Every row comes from one small tree of marks. Brackets hold a mark, then the marks that hang from it, in the order of their numbers. Every link used is in the known rows. Which tree was each row made from?
(in the rows, 128 means zero)
Known rows
(q_23 (q_137 (q_614 q_248)) q_548): [ 87 121  96 107 155 156 150 134 149  84 131  86 145 164 119 143  62 142
  82  77  94 106 198 132  90 102  90 107 160 100 107 123 120 112 133 105
  82 110 173 135 140 126 135 131 151 156 152 112 164 161 116 133 119]
(q_614 q_421 q_548): [116 132 125 134 125 161  88 170 139 132  75 162 152 151 105 141 125 123
 136 121  99 108 117 145 109  85 154 100 156 164 177  88 131 132 151 114
 137 103 128 122 108 133 117 142 152 140 140 141 149 164 120 123 128]
(q_23 (q_137 q_614)): [ 98 128 112 137 121 139 130 134 139 106 128 108 126 137 129 137  92 157
 112 104 114 108 172 144 120 126 115 115 127 127 107 123 115 108 114 122
 114  91 137 157 123 122 100 109 148 154 148 101 153 131 127 136 125]
(q_517 (q_548 q_614)): [140 113 127 161 100 124 123 159 142 101 106 133 146 168 119 144  93 156
 122 115 135 114 125 123 149 127 117 144 127 134 164 115 134 134 133 106
 137 118 136 111 105 114 125 163 154 165 125 151 104 131 128 131 156]
(q_248 (q_614 (q_548 q_517)) q_992): [106 143 131 111  73 123 123 138 124 103 149 173 153 136 122 158  89 134
 164 162 130 133 121 150 168 146 154  97 140 135 164 100 143 139 160 111
  85 114 103 154 168 116 104 166 138  81 177 130 103 111 122 130 112]
(q_248 (q_614 q_421) q_992): [115 123 132 121 113 104 124 161  93 130 107 151 157 136  97 121 116 156
 144 164 106 114 115 134 197  97 152 105 116 144 171 116 130 122 139 107
  48 107 126 135 151  99 140 171 138 108 154 127  84 100 111 110 110]
(q_137 (q_614 (q_548 q_23))): [ 84 139 128 134 107 163 105 162 177 119 124 137 160 146 138 149 117 126
 107 126 106 117 154 157  76 150 131 109 148 114 152  96 117 140 144 109
 161 107 129 158 130 136  74 110 171 168 151 141 154 144 137 114 130]
(q_852 (q_548 (q_614 q_421))): [141 137 122 191  99 178 122 173 151 127  60 135 161 135  79 138 110 124
 104  91  97 102 114 104 153  78 152 101 154 139 166 104 147 129 129  95
 138 115 196  92 128 102 141 156 171 168 122 123 118 140 121 110 105]
(q_23 q_137 (q_548 q_517 q_614)): [121 139 111 155 119 154 146  83 131  85 130 101 134 157 127 194  36 148
 117  60 114  96 177 144 135  93  97 101 193 136 105 124 121 128 142 107
 102 133 197 141 139 100 136 155 161 132 144  66 170 160 133 152 113]
(q_548 q_614 q_852): [144 146 127 188 116 149 115 154 100 130 101 117 128 123 133 159  85 147
 134 110  95 123 105  90 143  83 130 136 131 158 154 125 167 156 157 109
 162 100 185 158 100 118 142 152 177 152 110 117 163 124 130 112 108]
(q_548 q_23 q_517 (q_614 q_248) q_852): [122 134 109 207  71 154 114 110 131 127 124 134 127 102 134 170  70 145
 123 103  77 118 134 115 118 124 148 151 124 162 164 108 174 135 189  51
 229 109 252 147  90  88 154 180 223 173 130  77 181 135 152 115 130]
(q_852 (q_548 q_23)): [ 99 137 121 166  74 165 141 111 174 115 114 120 167 112  93 126 131 116
  82  99 122 126 118 124  91 128 161  93 144 117 120 115 110 130 133  90
 160 138 197 116 145 108 107 145 163 158 125 131 127 132 141 114 109]
(q_614 (q_248 q_992) (q_548 q_517)): [105 126 105 102  92 121 102 147 173 100 127 186 122 125 121 134  84 109
 155 147  96 134 127 140 120 154 148 126 137 129 176 100 180 115 154  93
 171 115 128 120 129 136 133 156 156 101 176 135 131 159 130 135 125]
(q_614 q_548): [111 141 126 113 116 154 105 147 158 113 119 148 141 137 125 146 119 110
 129 124 130 130 126 141  86 127 141 104 149 139 148 102 141 142 146 128
 146 114 104 144 125 155 104 127 137 121 140 146 147 155 122 127 122]
(q_421 (q_614 q_548)): [138 138 128 141 114 169 124 132 148 105 143 114 160 152 133 168 111 117
 111 143 165 134 111 162 135 139 140 101 160 154 154 128 153 114 137 112
 103 116 114 134 129 149 103 159 127 132 140 159 138 122 124 120 143]
(q_548 (q_23 q_137) q_517 q_614 q_852): [110 148 114 219  54 158 115  65 116 113 128 123 126 100 130 191  59 171
 119  83  83 106 144 134 109 107 141 112 149 179 125 120 128 133 166  74
 204 103 249 180  99  81 121 172 223 166 133  51 194 131 155 135 114]
(q_852 (q_548 (q_23 q_137) q_614)): [108 142 118 196  76 187 135 107 170 108  93 103 162 116  92 147 101 134
  74  68 114 106 137 117 110  92 154  92 140 132 121 115 127 124 122  74
 158 121 239 130 142 100 106 161 190 178 127  89 141 143 143 115  91]
(q_548 (q_23 q_137) q_614 q_852): [105 146 119 196  94 160 115  89 116 124 110  88 137 109 120 168  81 175
  94  82  81 118 131 121  96  75 142 119 114 171 126 128 135 140 145  77
 178 103 248 185 108 105 109 170 199 174 118  74 182 141 150 111  99]
(q_614 q_248): [124 112 111 113 146 134 133 144 140 126 119 122 122 126 120 108 126 118
 120 132 114 128 139 110 128 133 130 152 107 128 150 118 169 104 139  99
 145 113 138 104 116 133 164 142 138 143 137 127 126 139 124 115 129]
(q_137 (q_614 q_548)): [104 139 126 121 121 159 107 186 166 115 120 141 149 155 139 147 103 116
 124 128 112 119 154 144  99 152 120 113 147 108 150  94 136 134 144 128
 141  96  96 154 125 144  86 102 153 154 152 152 153 142 121 128 125]
(q_517 (q_548 q_23 (q_614 q_421) q_852)): [122 118 128 201  72 137 103 142 122 122  81 138 165 151  93 141  95 174
  99  97  87 105 106 125 117  93 147 137 131 165 182 110 115 149 161  69
 157 104 212 128  80  89 127 187 209 195 109 141 137 137 139 117 146]
(q_421 (q_614 (q_248 q_992) (q_548 q_517))): [137 124 111 130 100 144 121 130 169  87 147 146 140 139 129 157  92 114
 121 170 138 137 117 162 154 164 145 114 155 148 175 122 182  98 140  84
 123 114 133 108 130 138 126 177 143 115 167 148 128 124 126 125 154]
(q_517 (q_548 (q_614 (q_248 q_992)) q_852)): [132 110 109 159  91 107 117 173 124  95  96 141 140 148 110 120  70 163
 118 129  96 125 104  93 151 126 125 156 106 140 184 123 171 141 145  80
 154  98 174 120  97 123 149 186 171 155 125 161 118 129 123 125 139]
(q_992 (q_248 (q_614 q_421))): [123 122 114 140 119 127 119 169 104 138 103 113 175 132 110 134 123 153
 116 106 142 117 125 140 185  61 134 150 115 141 164 108 136 120 157 106
  48 106 137 112 126 126 136 148 185 157 137 135 126 109 137 136 110]
(q_137 q_23 (q_614 q_248)): [127  97 131 109 156 155 131 168 156 135 105 129 118 142 123 100 113 117
  95 142  99  89 177 129 119 134  85 144 122 128 168  94 157 112 154  99
 141 107 138  89 114 122 119 107 156 189 156 124 140 135 153 113 153]
(q_992 (q_248 (q_614 (q_548 q_23)))): [100 139 116 120 103 141 115 150 130 124 129 116 193 128 124 154 126 141
 103 103 158 127 127 156 129  91 150 132 122 137 151 100 134 134 165 103
  82 109 142 139 143 145  94 150 187 157 142 145 142 122 144 136 106]
(q_23 (q_548 q_517 q_614 q_852)): [146 152 121 172 105 154 136 123 116 104 125 121 149 153 134 194  42 135
 128  80 101 118 138 113 135 101 109 115 197 136 137 124 144 164 182 109
 138 133 206 144 123 102 159 164 176 138 124 106 174 146 135 138 116]

Write each row's tree
[123 123 128 188  68 132 121 130 134 107 110 125 161 146 115 151  93 168
  99  97 107 120 115 118 105 114 138 143 128 146 165 117 112 152 155  75
 174 109 198 141  95 100 117 180 193 183 112 145 140 128 142 125 143] => (q_517 (q_548 q_23 q_614 q_852))
[129 122 113 113 127 143 123 141 166  88 132 126 147 146 123 138 106 118
 103 169 139 140 102 151 144 148 138 120 141 143 172 128 180  97 129  88
 110 115 129 111 130 154 121 172 131 120 153 160 120 127 122 112 141] => (q_421 (q_614 (q_248 q_992) q_548))
[ 88 139 109 121  97 144 117 126 131 112 126 101 184 122 120 152 116 145
  94  84 160 121 140 162 120  79 146 122 113 140 136 106 128 125 158  97
  68 103 149 150 142 142  90 152 190 155 146 123 151 126 144 138 102] => (q_992 (q_248 (q_614 (q_548 (q_23 q_137)))))
[101 133 116 133 100 148 101 155 126 132 102 119 194 135 108 148 125 146
 102  99 137 112 125 158 141  64 152 127 128 150 169  90 133 126 173  94
  76 102 146 135 130 130 112 158 201 168 140 140 137 124 141 126 107] => (q_992 (q_248 (q_614 q_421 (q_548 q_23))))
[ 90 112 122 145  74 118 139  84 148  94 133 129 145 151 105 126 109 165
  95  98 139 118 140 153  84 135 140 127 116 135 121 124  76 120 124  87
 127 122 160 135 121 114  96 164 164 165 131 132 124 136 139 142 151] => (q_517 (q_548 (q_23 q_137)))
[140 145 128 153 105 171 124 131 131 104 140 109 156 141 134 171 111 124
 111 143 149 140 107 147 123 131 139 104 169 168 156 128 161 131 148 111
 117 106 133 148 116 154 109 166 138 135 130 160 160 115 126 115 144] => (q_421 (q_614 (q_548 q_852)))
[105 134 131 111 103 132 109 167 115 118  99 163 167 149  96 136 114 142
 149 158 101 118 113 145 165  96 165  90 124 154 192  96 140 126 149 106
  70 101 113 150 159 117 115 169 145 103 168 144 100 120 115 112 109] => (q_248 (q_614 q_421 q_548) q_992)
[116  96 107 114 149 106 107 178 135 129  72 156 130 125  86  89 120 138
 130 157  63 113 114 116 164  99 146 138 106 135 186 120 157  94 130  85
 127 113 166  91 110 110 172 165 152 136 144 131 104 151 123 109 123] => (q_614 (q_248 q_992) q_421)
[ 91 140 110 137 132 157 146 126 119  91 126  85 153 154 126 161  49 155
  85  64  90 114 173 120  85  93  96  93 174 120  97 135 109 146 151 120
  98 112 185 171 131 122 123 131 162 151 136 121 189 147 118 138 111] => (q_23 (q_137 q_614) (q_548 q_852))
[104 114 103 120 105 126  83 176 160 117  84 201 128 128  96 126  89 117
 154 157  66 113 122 143 138 121 162 124 147 153 206  88 171 106 165  78
 160 103 146  99 107 114 151 163 176 118 175 132 132 168 122 131 133] => (q_614 (q_248 q_992) q_421 (q_548 q_517))
[137 125 110 177 106 159 122 195 168 115  51 136 156 131  66 116  95 121
 101 119  80 107 107  90 169  88 155 116 129 127 181 109 177 117 126  75
 142 119 211  77 128 102 158 168 175 161 136 122 107 149 128 105 100] => (q_852 (q_548 (q_614 (q_248 q_992) q_421)))
[116 144 127 134  74 163 130 131 113 120 157 155 152 140 136 170 107 125
 155 119 152 123 151 147 137 133 152  99 141 158 156  86 147 138 173 119
  92 106 102 154 148 121 118 152 146 113 168 128 138 110 118 136 130] => (q_248 (q_614 (q_548 q_517)))
[141  95 116 163 113 128 116 186 140 114  78 142 146 172  99 121  94 156
 118 118 102 101 125 117 158 100 131 158 116 147 200 101 152 110 139  76
 134 100 153  85  83 110 156 178 171 184 131 144 110 149 117 126 159] => (q_517 (q_548 (q_614 q_248 q_421)))
[ 84 145 135 100  88 129 123 127 131 102 144 150 173 135 116 138 113 141
 126 151 124 134 114 146 131 129 160  89 115 136 159 106 129 137 150  96
  93 116 124 172 173 122  87 173 144 102 164 141  99 116 129 110 100] => (q_248 (q_614 (q_548 q_23)) q_992)
[ 92 143 117 183  48 138 129  48 115 122 150 134 120  84 130 165  81 164
 123  92  97 123 156 146  81 129 146  99 147 166 107 127  99 134 164  80
 195 113 223 178 112  85 116 152 197 146 137  71 190 122 154 147 127] => (q_548 (q_23 q_137) q_517 q_852)
[132 100 145 140 153 154 113 174 139 148  77 143 128 146 105 120 121 135
 103 143  87  74 165 144 135  96  97 118 151 154 179  87 118 130 152 117
 125 109 139  93 105  99 106 104 168 195 145 127 137 135 152 117 152] => (q_137 q_23 (q_614 q_421))
[ 91 127 110 108 113 168 113 129 175 118 118 128 151 126 119 128 132 104
  97 123 110 129 134 136  57 134 160 123 111 142 165  89 159 112 160  75
 186 110 162 131 115 146 116 156 159 154 151 133 152 174 131 113 125] => (q_614 q_248 (q_548 q_23))
[146 120 114 153 137 160 131 146 140 116  93 128 151 157 110 170  62 128
 120  83  85  98 149 128 151  86 115 130 183 134 167 104 153 123 174  91
 128 134 205  92 118  94 185 171 171 155 142 101 152 168 127 131 129] => (q_23 (q_548 q_517 (q_614 q_248 q_421)))
[ 86 131 109 141 126 162 103 160 142 113  96 133 138 144 111 142  94 152
 116 102  93  94 175 152 101  98 133  98 151 139 140  99 111 108 126 113
 112  85 133 158 111 124  96 116 171 163 158 113 161 158 121 129 126] => (q_23 (q_137 (q_614 q_421 q_548)))
[112 139 114 114 108 141 108 158 124 123 124 113 181 136 120 147 123 135
 114 101 163 125 127 145 148  89 135 133 118 134 155 105 151 135 163 117
  64 107 112 136 141 151 109 147 176 146 145 149 137 112 133 141 106] => (q_992 (q_248 (q_614 q_548)))
[136 139 112 142 149 160 142 151 120 106 101  91 155 156 119 154  60 132
  97  83  82 127 130  90 124  78 106 132 153 129 152 124 169 148 170  99
 129 122 209 128 115 122 175 172 164 150 114 125 167 159 124 119 107] => (q_23 (q_548 (q_614 q_248) q_852))
[113 113 105 118 141 164  94 190 151 134  68 161 139 143  97 116 126 112
 120 131  82 109 134 133 103  85 159 125 132 162 204  81 175 104 160  86
 152  91 141  99  93 144 153 158 162 153 145 147 148 180 112 113 130] => (q_614 q_248 q_421 q_548)
[115 106 127 184  88 136 110 138 144 111  81 139 163 166 100 141 110 166
  95 101 106  99 118 142 125 106 144 141 130 147 178 104 105 127 141  73
 153 117 181 106  93  86 117 181 190 195 120 133 114 147 142 123 150] => (q_517 (q_548 q_23 (q_614 q_421)))
[ 96 143 132  92  99 123 125 148 122 106 136 157 163 146 118 138 106 132
 147 159 132 136 115 131 153 125 152 102 121 134 167 107 151 139 145 116
  77 111 104 161 165 137  96 168 128  87 168 149  97 113 118 119 105] => (q_248 (q_614 q_548) q_992)
[117 132 112 140  89 138  97 167 120 127 108 148 181 139 111 154 113 143
 130 103 144 112 133 156 163  82 150 125 151 155 174  91 142 127 177 106
  68  97 115 120 129 126 124 150 198 150 149 137 138 124 137 147 118] => (q_992 (q_248 (q_614 q_421 (q_548 q_517))))
[ 90 139 114 190  38 170 144 102 177 108 134 141 154 104  99 159  90 128
  97  79 115 108 166 150  89 144 152  81 163 118 107 113 105 116 144  83
 177 125 212 128 144  87  95 129 193 163 150  95 146 131 146 137 117] => (q_852 (q_548 (q_23 (q_137 q_614)) q_517))
[ 87 132 134 117  92 138 108 145 124 117 111 163 181 140  98 139 121 148
 128 154  98 117 113 157 140 100 177  88 124 155 183  96 122 128 156  90
  81 106 145 160 158 108  94 186 166 118 170 135 105 127 127 108 103] => (q_248 (q_614 q_421 (q_548 q_23)) q_992)
[131  93 109 152 113 105 110 184 146 105  73 154 147 165  93 113  87 162
 122 135  95 106 111 118 167 113 135 154 115 137 204 111 150 116 133  74
 126 108 162  86  92 102 152 186 179 169 136 150  96 143 126 126 151] => (q_517 (q_548 (q_614 (q_248 q_992) q_421)))
[127 148 128 224  57 154 110  95 120 131 132 138 135  98 140 189  73 153
 135  99  87 118 124 128 115 121 146 126 146 160 149 115 139 153 185  76
 221 119 232 167 102  75 128 164 217 163 126  75 178 122 157 122 122] => (q_548 q_23 q_517 q_614 q_852)
[145 111 111 125 133 124 142 135 146 102 141 106 140 138 118 122 104 129
 107 177 141 138 108 144 176 150 131 138 122 137 155 151 169  86 116  89
 102 117 143  95 132 131 139 176 122 124 141 142 107 105 129 112 149] => (q_421 (q_614 (q_248 q_992)))
[ 74 150 121 139  84 168 109 103 138 111 121 129 151 117 117 152 107 138
 107  96 102 131 129 137  41 105 161  87 141 164 128 106 116 140 152  95
 173 108 180 188 119 134  86 145 178 142 134 121 188 159 136 125 108] => (q_614 (q_548 (q_23 q_137) q_852))
[122 146 122 210  46 174 134 115 178 108 113 139 159 114 102 173  92 123
 104  85 114 114 132 126 121 125 156 102 159 130 138 107 133 133 152  72
 192 132 228 113 138  83 115 161 197 167 131  92 140 132 151 125 108] => (q_852 (q_548 q_23 q_517 q_614))
[128 137 126 232  66 159  95 118 113 144  93 147 141 108 117 186  75 159
 135  99  61  97 128 132 131  93 158 122 158 180 177 107 131 141 192  68
 211 103 252 151  88  67 137 177 233 177 120  73 183 134 153 118 123] => (q_548 q_23 q_517 (q_614 q_421) q_852)
[ 93 139 127 148  86 162 107 150 178 115 135 157 151 141 146 168  96 125
 129 122 104 112 161 169  82 171 129 110 160 119 151  85 124 134 163 107
 180 105 132 159 125 114  78 114 186 159 162 129 158 142 140 129 135] => (q_137 (q_614 (q_548 q_23 q_517)))
[128 145 125 184  73 173 123  94 141 104 161 125 161 131 136 190  97 129
 109 128 150 134 118 167 106 148 156  96 178 175 155 122 137 131 170  91
 152 113 164 151 115 120  96 171 174 140 140 141 171 111 142 121 151] => (q_421 (q_614 (q_548 q_23 q_517 q_852)))
[ 81 133 114 125 117 150 119 145 154  99 125 122 131 145 131 147  89 140
 116 100 117 107 172 150  90 119 120  97 138 126 124 110 124 122 122 121
 121  91 126 170 124 140  85 109 158 150 156 111 166 147 121 137 121] => (q_23 (q_137 (q_614 q_548)))
[114 132 117 130 110 142 101 182 118 133  95 130 191 138 112 144 125 138
 114  98 142 115 123 149 151  60 142 124 127 151 174  94 147 133 168 108
  55 102 120 122 126 141 124 147 189 155 138 146 138 125 134 135 110] => (q_992 (q_248 (q_614 q_421 q_548)))
